Each row was made from one small tree. The marks that hang from a mark follow it in brackets, in the order of their numbers. Every link used is in the known rows. Write each row's tree.
In the rows, zero is written as 128.
Known rows
z285[z400[z408[z367]]]: [160 150 143 104 142 186  92 187 166 111 109 108 124 112 182 154 168 123
 156 156 143 129 139 147 142  88]
z599[z285[z140 z290[z408[z400]] z508]]: [101 142 123 120 162 181 144 191 144 116 109 100 147 151 176 158 147 144
 122  81 202 144 189 158 143 131]
z400[z408[z290]]: [137 151 171 108 139 164 171 164 155 130 112  94 150  95 164 151 155 123
 139 147 130 134 142 148 133 103]
z285[z290 z508 z543]: [106 150 143 136 144 182 118 181 153 130 102 107 151 118 181 165 149 125
 130 109 159 154 174 157 162 106]
z367[z285 z408[z290 z400 z508]]: [181 120 120 101 154 170 122 139 157 117 122 144 111 114 114 151 150 116
 134 118 137 117 153 166 141 141]
z508[z408[z290 z400]]: [138 107 149 109 153 169 168 143 160 131 123  99 123 107 130 155 154 120
 128 131 126 149 149 146 136 135]
z599[z285[z140[z408[z367]] z400]]: [131 115  98 145 133 174  86 175 149 107  88 124 150 137 176 146 156 130
 145 152 199 123 168 151 181 112]
z543[z285[z140 z400] z408[z290 z367 z599]]: [155 111  93 104 143 167  93 191 156 126  98 126 136 130 148 146 177 130
 162 164 130 107 148 160 173 101]
z285[z140 z400 z543]: [155 151 141 147 146 168 126 171 161 129  82 104 150 125 189 186 152 130
 128 151 159 158 158 178 183 100]
z140[z408[z367 z508]]: [156 108 115 128 126 177  52 200 153 108 126 120 147 108 115 124 175 139
 178 121 159 116 159 140 173 140]
z367[z408]: [140 151 144 126 148 180 120 156 154 118 117 119 139  97 155 151 155 132
 140 144 116 160 151 152 151 117]
z543[z285[z140 z290[z408] z400 z508 z599]]: [108 143 128 120 149 199 117 225 161 123 123  94 138 140 221 159 166 142
 139 167 159 155 195 142 164 110]
z367[z408[z599]]: [130 141 130 117 155 179  81 167 151 119 116 127 128  89 149 140 157 135
 146 137 105 149 141 156 149 112]
z140[z408[z367[z285] z508 z599]]: [159  97  92 107 136 171   6 196 148 101 110 145 127  98  99 116 170 133
 178 116 178  83 157 148 177 125]
z290[z408[z367[z285[z140]] z400 z508]]: [206 126 106  91 162 172  74 204 156 101 112 123 129 131 102 155 165 146
 162  85 189 109 171 175 167 149]
z285[z140 z400 z543 z599]: [157 149 136 158 142 180 105 186 166 129 101 105 140 116 204 184 153 132
 130 175 151 160 157 172 182 112]
z400[z408[z290 z508 z599[z285]]]: [128 134 139  91 128 173  87 173 141 111 117 126 129 108 164 120 153 124
 152 123 137  91 142 157 123 112]
z285[z543]: [141 156 150 137 139 169 124 169 152 126 105 100 152 108 161 167 156 128
 144 140 137 144 149 164 169 114]
z400[z408[z290 z367 z508 z599]]: [165 123 131  78 138 177  56 201 155 114 121 129 128  96 130 122 167 129
 175 113 117 102 136 159 134 118]
z367[z408[z290 z400 z599]]: [136 122 121 108 166 170 127 153 153 131 126 125 117 101 130 147 154 126
 138 126  98 142 130 161 135 130]
z290[z408[z400]]: [148 149 143 116 158 170 150 190 152 121 138  77 138 123 127 160 168 144
 150 128 149 141 145 148 137 136]
z508[z408[z290 z400 z599[z285[z543]]]]: [112  96 120 106 153 167 120 141 143 129 108 118 113 112 160 155 140 109
 136 115 129 131 138 168 154 128]
z400[z408[z290 z508 z599]]: [147 133 152  91 137 170  93 187 153 123 122 114 132  92 143 129 163 131
 158 123 118 111 137 156 130 112]
z543[z285[z140 z290 z508[z408] z599]]: [ 86 114 143 112 141 200 102 190 165 121 114 117 133 105 218 143 157 134
 131 127 133 168 207 140 180 119]
z599[z285[z140 z508[z408]]]: [106 124 149 116 148 190 104 164 147 102  74 124 133 120 185 143 145 126
 106 128 182 153 197 153 160 115]
z290[z408[z400 z508]]: [169 139 138 110 151 176 111 202 153 113 148  89 130 129 113 149 174 149
 161 110 148 128 151 152 136 151]

Which tree is each row?
[102 155 125 141 128 171 140 149 147 120 102 118 171 129 188 149 136 141
 129  97 175 131 182 163 153 116] | z599[z285[z140 z290]]
[153 129 111  78 138 180  23 189 157 108 119 145 122  93 146 128 156 131
 178  69 157  89 155 158 147 101] | z400[z408[z367[z285[z290]] z508 z599]]
[151 146 118 138 151 177 126 186 160 127 118 100 143 121 180 177 143 142
 136 154 198 142 178 155 157 111] | z367[z285[z140 z290[z408] z400 z599]]
[158 130 124  99 157 176  72 214 150 113 147  97 119 121 107 138 177 152
 169 103 138 118 141 154 134 146] | z290[z408[z400 z508 z599]]
[171 111 101  90 144 176  58 192 157 115 134 135 116 124  94 124 170 132
 165 103 120  94 138 164 130 149] | z408[z290 z367 z400 z508 z599]
[121 109 107 154 141 161 105 183 154 138  97 111 181 103 167 166 147 140
 168  77 174 161 169 166 216 121] | z285[z140[z408[z367]] z290 z543]
[122 106 144 102 149 169 119 156 151 130 111 111 129  88 130 137 152 124
 139 146 116 142 149 147 138 117] | z508[z408[z290 z599]]
[178 135 118 107 145 161 128 158 155 116  78 138 154 114 122 152 145 125
 133 136 174 109 172 175 164 120] | z408[z290 z367[z285[z140]]]
[124 116 108 165 137 169 114 168 164 130 108 115 148 108 187 166 145 133
 131 151 210 137 177 142 185 106] | z367[z285[z140[z408] z290 z400 z599]]
[117 113 118  94 154 172 120 194 150 124 119 112 114 128 133 137 185 122
 140 142 128 103 148 141 148 117] | z543[z285[z508] z408[z290 z400 z599]]
[148 141 128  93 148 185  51 199 162 111 109 116 113 104 175 144 170 127
 163 149 133 119 129 150 140  83] | z285[z400[z408[z367 z599]]]
[135 132 138  82 138 205  92 215 167 110 116 119 106 122 218 139 176 106
 147 207 119 117 159 136 145  97] | z543[z285[z400[z408[z290 z367]] z508 z599]]
[183 129  91 128 130 192  36 187 171 110 117 149 126 127 165 153 150 134
 149 125 185 110 182 165 162 124] | z408[z367[z285[z140 z290 z400 z599]] z508]
[135  92 120  87 161 196  59 188 159 116  91 130  98 117 142 137 162 108
 130 171 142 136 160 143 134 103] | z285[z400 z508[z408[z290 z367 z599]]]
[108 117 131 112 145 176  82 156 144 110  88 126 134 104 172 136 144 136
 131 116 153 139 170 161 161 113] | z508[z408[z599[z285[z140]]]]
[127 107 119 172 128 171  83 197 158 137 127 109 169  97 181 160 151 148
 163  93 167 159 174 161 209 141] | z285[z140[z408[z508]] z290 z543 z599]
[113  98  82 127 146 168  51 184 139 113 111 125 127 118 152 142 160 125
 171 100 163 108 134 160 188 129] | z140[z408[z367 z400 z599[z285[z543]]]]
[169  96 118  85 157 170 124 140 161 117 107 130 108 108 109 151 150 109
 139 123 153 117 156 154 148 132] | z508[z408[z290 z367[z285] z400]]
[136  94 101 100 148 181  77 157 150 114  82 140 120 125 164 140 143 118
 134 149 153 127 161 165 150 110] | z508[z408[z290 z367 z599[z285[z140 z400]]]]
[122 150 143 111 144 190 114 195 163 110  83 116 134 145 206 153 173 128
 118 175 152 136 190 153 171  95] | z543[z285[z140 z400 z508]]
[111 155 141 130 138 186 101 175 140 107  85 119 139 132 188 153 149 114
 121 145 172 127 171 161 160 110] | z599[z285[z508 z543]]
